Known rows, with every way that one mark hangs from another
q_890(q_495(q_638) q_895): [  5.3 -32.0 -15.9 -41.5  51.6   2.1   7.9 -24.9 -30.2  -1.2   8.9  -6.4
  -9.8   3.3  12.2  13.8 -19.1   5.7 -24.6 -10.8   4.0  -2.3  18.2  -1.6
  -1.1]
q_495(q_626 q_638): [ 14.2 -41.9  -5.3 -53.6  36.1  -5.4 -21.1  -1.1 -55.6  -5.9 -13.3 -29.3
 -18.5  -2.5  18.3  18.2   9.2 -11.2 -25.1 -20.7  24.7   4.2  28.6  18.2
   0.0]
q_644(q_626(q_912(q_638))): [ -0.7 -44.7  23.4 -37.2  14.8 -16.3 -16.4  18.2   4.1   9.0 -27.5 -46.9
   5.1  -6.8  14.2  24.1  13.3  13.4 -26.6   0.5  11.3   8.8  22.1  24.3
   2.2]
q_495(q_626 q_890): [ 13.3 -49.0   8.3 -33.0  33.2 -14.8 -11.0   3.4 -30.3  11.0 -16.9 -23.3
 -18.0   2.0  12.8  16.8  -1.8 -19.8 -29.0 -39.0  27.2  -7.3  11.2  13.5
 -25.2]
q_895(q_626): [ -4.8 -41.4  26.9 -27.3  19.9 -12.5  -0.1  17.1 -17.6   8.5 -34.2 -20.6
 -27.2 -12.2  16.7  15.1   4.5   1.4 -27.5 -12.0  -0.1   5.3  14.5  19.8
 -32.6]
q_626(q_495(q_638(q_912)) q_644 q_895): [  9.7 -51.2  27.5 -68.3  29.7 -18.7  -7.9  -6.1 -57.5   4.2 -32.2 -38.4
  -4.2   5.0   5.0  21.2  21.6  -0.3 -10.2  -5.3  -4.8   5.8  32.8  32.2
  43.4]
q_644(q_626(q_495(q_890(q_912)) q_895)): [ 13.8 -61.0  10.8 -42.6  24.3 -17.5   7.6 -14.2 -10.1  16.7 -33.7 -54.1
  52.5  19.4  -8.1  22.4  -7.8   0.0 -38.5 -54.9  -3.0 -11.8   1.2  20.2
 -45.4]
q_495(q_626(q_644 q_895 q_912)): [  2.0 -43.2  74.9 -37.8  11.6 -11.1 -13.9  23.9 -33.4  10.4 -28.8 -20.8
  -0.1  -2.0  27.3  12.3   8.5   4.6 -10.4  18.1   6.0   3.4  20.8  32.3
 -30.7]
q_626(q_644): [ -1.9 -34.9  29.7 -36.6  27.1 -11.5  -3.9  19.7 -45.7   0.6 -24.2  -1.2
 -11.8  -9.4  14.3  19.0   5.3   5.3 -16.9   9.5  12.1   5.3  10.8  19.6
 -26.0]
q_495(q_626(q_895(q_638)) q_890): [  6.5 -49.2  26.1 -32.6  34.6 -17.9   6.7  -1.9  -9.2  20.0 -36.4 -22.7
 -23.7   6.7  19.4  14.2 -14.1 -12.1 -47.5 -47.6  15.6  -8.2   3.2  12.2
 -38.4]
q_644(q_626(q_912)): [ -3.2 -44.3  31.5 -33.6  16.8 -17.8  -9.8  17.7  -5.1   3.0 -28.8 -33.5
  18.6  -9.5  20.7  20.2  10.0   3.3 -31.2   0.5  10.1   8.2  18.3  19.9
 -42.3]
q_638(q_895 q_912(q_626)): [-13.1 -49.0  10.5 -43.0  33.5 -19.6  -0.6  -9.3  -8.1  16.8 -30.7 -49.2
 -50.0  -9.0   6.5  24.8   8.8 -10.2  -1.6  -1.4  23.5  14.6  29.0 -12.6
  11.3]
q_644(q_626(q_495(q_638) q_912)): [ 10.6 -52.6  14.6 -45.8  24.1 -18.4 -25.1  -0.7 -35.4  -5.6 -33.9 -42.9
  36.2   2.2  13.1  18.9  18.7   4.4 -39.1 -16.3   5.9   7.9  31.6  32.0
 -11.3]
q_495(q_638(q_912)): [  8.0 -45.4   9.2 -65.0  37.6 -13.7  -6.9  -5.7 -30.9  -2.7 -20.6 -40.6
 -38.4  -3.5   8.4  24.8  15.4 -12.8 -14.7 -16.2   9.3   7.4  32.6   8.1
  41.6]
q_890(q_495(q_626) q_912(q_638(q_895))): [ -2.1 -31.3 -27.5 -44.4  39.7   6.5 -17.5 -15.7 -21.7  11.6 -19.9 -54.0
 -37.9  13.1  -6.1  18.1 -13.1   3.6  -6.0 -14.8  22.6  -1.3   6.1   6.4
  -7.5]
q_626(q_495(q_890) q_644 q_895(q_638) q_912): [  8.0 -57.0  89.4 -24.8  24.1 -22.6  -4.6   7.5 -10.1  16.1 -64.1 -12.1
   4.0  10.5  11.7  13.4  -5.5   8.8 -46.3 -25.2  -6.7  -2.3   9.3  31.7
 -41.5]
q_638(q_895 q_912(q_626(q_495(q_890) q_644))): [  0.0 -62.6  31.2 -36.1  36.1 -29.3  -9.0 -22.3 -34.1  15.7 -47.2 -27.3
 -16.4   8.0  -4.0  19.7   3.2 -13.4  -3.6 -17.9  21.2   1.3  25.7   6.6
  13.2]
q_638(q_895(q_626(q_495(q_890))) q_912): [  1.1 -60.4  17.8 -23.9  28.7 -30.3  -3.7 -12.5 -16.9  24.3 -58.5 -49.0
 -41.1   7.2   5.1  15.7  -3.1 -22.1 -17.9 -46.2  -4.2   4.3  25.3  21.0
   4.5]
q_495(q_626 q_890(q_912(q_638))): [ 23.7 -47.3  13.6 -45.7  28.1  -1.9 -19.5  -3.0 -19.1  12.5 -20.0 -39.3
 -12.0  19.6  -8.3  25.4  -3.9  -7.2 -17.2 -53.0  24.5 -12.1   9.8  14.4
   5.0]
q_912(q_626(q_495(q_890))): [  8.2 -62.5  12.5 -33.1  32.9 -24.4 -14.0  -6.4 -14.4  11.6 -28.3 -25.7
   4.6   3.2  -4.1  18.0   3.0  -4.1 -34.5 -35.8  23.8  -7.4  17.3   5.8
 -14.7]
q_495(q_626(q_644) q_638 q_890(q_895 q_912)): [ 37.1 -35.0  46.4 -41.0  44.6   8.3  -0.5 -31.8 -69.4  -2.2  -6.1  11.2
  27.7  28.4   3.0  14.9 -23.6 -11.5  -9.7 -48.0  13.4 -12.4  12.0  14.0
  -8.0]
q_626(q_495 q_644 q_895 q_912(q_638)): [  2.5 -51.2  62.3 -39.5   9.5 -18.5 -23.5  26.6 -22.5  14.0 -41.7 -39.8
   0.3  -0.4   9.5  20.1  14.8  28.5 -16.0  12.3  -3.7   8.3  26.8  43.0
  16.0]
q_912(q_626(q_495)): [  0.9 -48.6  -7.1 -36.5  29.5 -18.5 -17.1  11.6 -28.6   7.0 -23.9 -28.1
   2.9  -6.6   2.8  20.9  16.2   6.5 -30.1 -12.0  22.6   7.8  18.1   9.5
 -20.5]
q_895(q_638): [ -3.3 -32.1   7.4 -30.5  35.9 -12.2   3.1  22.3 -15.3   6.1 -37.7 -10.1
 -33.3  -8.2  20.2  18.1  -1.8   1.0 -50.3 -21.4  13.8  11.7   2.7   5.5
 -40.7]
q_626(q_495(q_890) q_644 q_895 q_912(q_638)): [  7.5 -66.8  81.1 -34.1  15.4 -23.9 -18.4   6.1  -8.2  21.2 -45.9 -38.4
   3.6  10.3   0.2  21.3   2.1  19.3 -21.1 -12.0  -2.2  -5.3  25.4  40.3
  16.5]

Rows
[ -2.4 -50.3  30.2 -57.6  19.6 -23.0  -3.2   4.4 -33.8  14.6 -33.0 -31.2
   4.6  -0.7   3.2  15.9  23.6   2.2  -8.0   8.9   6.8   3.3  22.6  17.6
  20.0] : q_638(q_912(q_626(q_495 q_644 q_895)))
[ 18.6 -35.6 -17.9  -9.0  40.3 -20.9  15.4  -4.8 -26.3  15.8 -26.3   5.3
  38.7  16.1  14.6  11.5 -22.8  -5.1 -61.4 -59.9   6.9   1.4   0.0  10.9
 -44.0] : q_644(q_626(q_495(q_890(q_895(q_638)))))
[  7.6 -78.2  50.8 -68.1  38.2 -22.3   5.2 -42.2   7.6  16.8 -24.4 -49.8
 -21.6   3.5  -4.8  26.2   4.4 -15.3 -14.0 -32.3  13.9 -12.1  34.9  -5.1
  47.7] : q_495(q_638(q_912(q_626(q_895))) q_890)
[  9.6 -57.7  74.2 -52.4  19.4 -13.9 -19.6   0.8 -43.8   0.1 -41.1 -34.0
  12.0   3.8  11.9  19.4  13.7  19.0 -23.3   2.9  -7.2   7.3  34.7  39.1
  -2.4] : q_626(q_495(q_638) q_644 q_895 q_912)
[  9.7 -30.7  60.6 -19.2  34.9 -15.6  25.9  -5.8 -23.2  16.1 -42.2  29.2
 -19.8   9.1  19.6   5.0 -16.4 -14.6 -29.5 -37.7 -13.0  -2.1   5.8  16.3
  -4.8] : q_495(q_890(q_895(q_626(q_644) q_638(q_912))))
[ -2.4 -56.3   5.5 -54.3  22.7 -25.6  -2.3   5.5 -11.2  21.0 -25.9 -53.4
  -9.6  -2.3   2.2  19.9  21.3  -2.4 -15.4 -10.4   9.2   4.9  24.0   8.0
  19.5] : q_638(q_912(q_626(q_495 q_895)))
[  7.8 -51.4  80.7 -54.5  19.6  -6.4 -19.9  -1.8 -47.8  -1.4 -28.7 -26.4
  -2.3   0.7  25.2  16.3   9.8   5.4 -12.1   7.4   6.0   1.9  33.8  35.3
  -3.2] : q_495(q_626(q_644 q_895 q_912) q_638)
[ -3.2 -43.5  33.8 -42.3  26.2 -18.2   0.0  10.7 -30.5  11.9 -50.8  -5.2
   7.0  -1.3   9.8  13.9   6.9  18.3 -41.6  -0.5   9.7   7.7   5.5  14.4
 -34.7] : q_912(q_626(q_495 q_644 q_895(q_638)))
[ 15.1 -46.8 -13.7 -62.9  36.6 -17.9 -19.9   0.8 -48.0   0.0 -28.1 -44.0
 -19.9   3.3   4.6  22.8  22.0 -11.5 -20.3 -26.6   6.1   8.4  35.7  19.7
  41.1] : q_626(q_495(q_638(q_912)))
[ -7.9 -53.0  28.3 -59.3  24.9 -22.8   7.0  -0.1   7.6  19.2 -20.5 -48.4
 -26.6 -10.3   8.5  22.8  13.3  -3.7  -8.2  -1.4  12.5   4.6  23.8  -2.9
  19.1] : q_638(q_912(q_626(q_895)))
[ -8.0 -48.1  46.1 -11.5  14.5 -18.8 -18.2  13.6 -16.9  15.3 -61.8 -46.6
 -27.0  -1.6  19.4  14.3   4.0   6.5 -23.8 -15.4  -7.4  20.1  27.8  31.1
 -45.2] : q_638(q_895(q_626(q_495 q_912)))
[  7.1 -57.8  62.9 -45.7  35.7  -8.9  14.8 -22.3  26.1  19.3 -43.7 -27.2
  -1.8  10.2  -7.6  21.7 -17.0   5.0 -42.4 -51.3  14.6 -12.0  -5.7 -12.1
 -50.0] : q_495(q_890(q_912(q_626(q_895(q_638)))))
[  1.3 -14.5  27.4 -32.0  29.0  13.8  10.2  -7.4 -24.4   9.0 -14.6   7.4
   2.5  13.0  -3.7   9.7 -19.3  21.8  -6.7  -5.1 -11.8  -5.1  -2.5  18.9
  -6.0] : q_890(q_495 q_895(q_626(q_644)) q_912(q_638))
[  3.5 -38.5 -30.2 -58.9  45.7   0.1 -21.1 -17.9 -43.3  -7.6  -6.5 -26.7
 -20.9   2.7  11.4  14.2   2.6 -10.3 -25.7 -10.5  23.6  -3.4  20.3  13.8
  -3.4] : q_890(q_495(q_626 q_638))
[ 10.8 -27.8  63.1 -10.7  10.8  -9.3 -13.9  26.1 -36.0  13.2 -35.3  -0.2
   5.6   4.2  13.7   9.1   2.9  25.6 -13.5  -2.3 -17.6  10.8  22.8  43.9
   8.5] : q_890(q_895(q_626(q_495 q_644 q_912(q_638))))
[ 26.1 -31.9  32.7 -47.9  37.2   5.4  -7.8 -23.9 -68.3  -5.5 -13.4   6.5
  45.1  17.1 -11.6  14.5  -1.9  16.9 -12.3 -21.2   9.5   2.2  16.4   7.4
  -5.1] : q_890(q_895 q_912(q_626(q_495(q_638) q_644)))
[ -4.4 -29.7  48.4 -38.4  24.1 -14.7   8.3  19.6 -30.4   8.2 -60.2   7.5
 -36.8  -3.7  20.7  11.5  10.5  -8.2 -27.3  -8.3  -5.9   8.9   7.3  25.3
  -7.3] : q_895(q_626(q_644) q_638(q_912))
[ 15.5 -41.2  10.6 -15.1  43.7 -16.1   6.1  -9.0 -13.3  18.6 -26.5  10.9
   9.2  11.4   3.6  11.7 -19.2   0.4 -51.6 -55.8  16.1  -1.8   7.1  -6.2
 -32.5] : q_912(q_626(q_495(q_890(q_895(q_638)))))
[-16.1 -40.5  48.8 -19.9  20.7 -14.2   5.2   0.7 -40.8  10.2 -51.5 -11.1
 -33.6  -9.1  18.5  15.7  -4.8   4.4  -9.1   7.7  -1.3  10.9  16.8  22.3
 -41.0] : q_638(q_895(q_626(q_644)))
[  2.5 -67.8   5.8 -27.6  35.4 -24.8 -18.6 -21.7  -5.5  21.1 -40.8 -53.5
 -26.0   5.5  -9.0  26.0  -5.4   4.8 -21.4 -30.8  28.2   2.1  27.8   5.3
  21.9] : q_912(q_626(q_495(q_890)) q_638(q_895))
[  6.1 -17.2  26.8 -27.4  29.2   3.9 -20.0  11.5 -35.2   8.6   3.1   4.3
  -4.2   7.8  15.2   8.5  -8.4  12.6  -4.9  19.1   9.5  -2.8  15.1  26.6
  10.9] : q_890(q_495(q_626(q_644 q_912(q_638))) q_895)
[  0.8 -27.4  24.1 -48.2  41.0   1.6  13.0 -27.0 -45.5   2.4 -11.2  10.1
 -15.4   5.4  12.1   5.8  -6.4  -3.5  -4.5   4.2 -15.0  -3.9  21.5  18.7
  30.4] : q_890(q_495(q_638(q_912)) q_895(q_626(q_644)))
[ -1.8 -47.7 -19.1 -38.5  20.1 -24.2   3.6   9.3 -26.5  14.0 -24.6 -50.9
  32.7  -0.7  13.7  18.9   6.8   7.3 -38.9 -14.3   3.0   4.7  12.2  26.9
 -34.8] : q_644(q_626(q_495 q_895))
[ -3.6 -52.5  27.7 -48.3  19.0 -15.7 -14.0   7.0 -28.7  16.0 -29.1 -32.0
   7.4  -2.3  -3.8  22.0  14.5  27.2 -14.7  10.9  14.4   1.1  23.1  24.6
  23.3] : q_912(q_626(q_495 q_644 q_895) q_638)
[ -8.7 -39.7  91.9 -32.8  18.2 -15.5   4.0  21.2  -7.6  10.2 -52.5  -8.1
 -15.8  -6.1  24.1  15.3  -0.4  16.7 -34.7   9.5  -4.7   8.4   8.6  22.6
 -46.7] : q_626(q_644 q_895(q_638) q_912)
[ 22.5 -46.5  23.6 -44.0  47.1 -15.6  10.8 -30.2 -22.2   9.0  -4.0 -17.0
 -20.1  11.5   7.9  21.7 -13.9 -19.4 -14.3 -46.8   3.6  -4.4  31.6  -1.0
  46.7] : q_495(q_638(q_912) q_890(q_895))
[  8.4 -50.9  77.8 -38.6  16.4 -10.9 -30.2   6.2 -52.6  -8.8 -56.9 -11.5
   7.8   1.0  13.8  11.9  18.8  10.3 -23.4  -3.6 -10.2   9.8  32.3  51.1
  -8.7] : q_895(q_626(q_495(q_638) q_644 q_912))
[ 29.2 -32.5  15.8 -24.3  36.9  -0.3   5.1  -8.6 -32.5  11.9   0.2  -5.7
  11.1  23.6   4.3  14.2 -25.8 -13.1 -16.2 -57.2  13.3 -10.8   1.8   3.4
 -36.6] : q_495(q_626 q_890(q_895 q_912))
[ 10.8 -55.2  -0.9 -54.1  35.3 -14.7 -24.1 -10.4 -40.1  -5.3 -23.7 -30.8
   2.6  -0.6  -0.2  21.1  16.7   3.7 -28.3 -18.9  22.7   5.1  32.5  11.8
   8.3] : q_912(q_626(q_495(q_638)))
[  1.4 -36.5  -3.0 -60.8  46.4   2.8 -19.7 -16.3 -67.4 -11.2 -12.4  -3.1
  -6.4   1.8  13.4  11.2   4.0  -6.8 -17.9   9.7  18.8  -5.2  18.2  24.0
  -2.8] : q_890(q_495(q_626(q_644) q_638))
[-13.8 -42.8  21.6 -31.8  24.6 -20.0   7.0  -0.7 -14.1  18.0 -48.3 -47.2
 -60.3  -6.7  19.4  17.4   4.1 -12.4  -5.7 -13.4  -1.5  14.0  26.9  11.2
   0.2] : q_638(q_895(q_626) q_912)
[ -9.8 -35.9  50.7 -39.2  29.0  -5.4  -6.4   7.3 -19.8   6.3 -38.8  -4.7
 -13.6   4.4  24.7   6.0  -5.0   5.4 -36.0  13.3   4.3  -2.6   0.4  23.6
 -49.8] : q_890(q_495(q_626(q_644 q_895(q_638) q_912)))
[ -2.9 -42.9  32.8 -48.0  24.5 -10.2 -15.2   8.9 -25.4   6.0 -23.5 -10.5
 -12.5  -9.2  -0.5  21.8  13.0  18.6 -10.2  19.7  27.2   3.9  20.7   9.5
  23.4] : q_912(q_626(q_644) q_638)
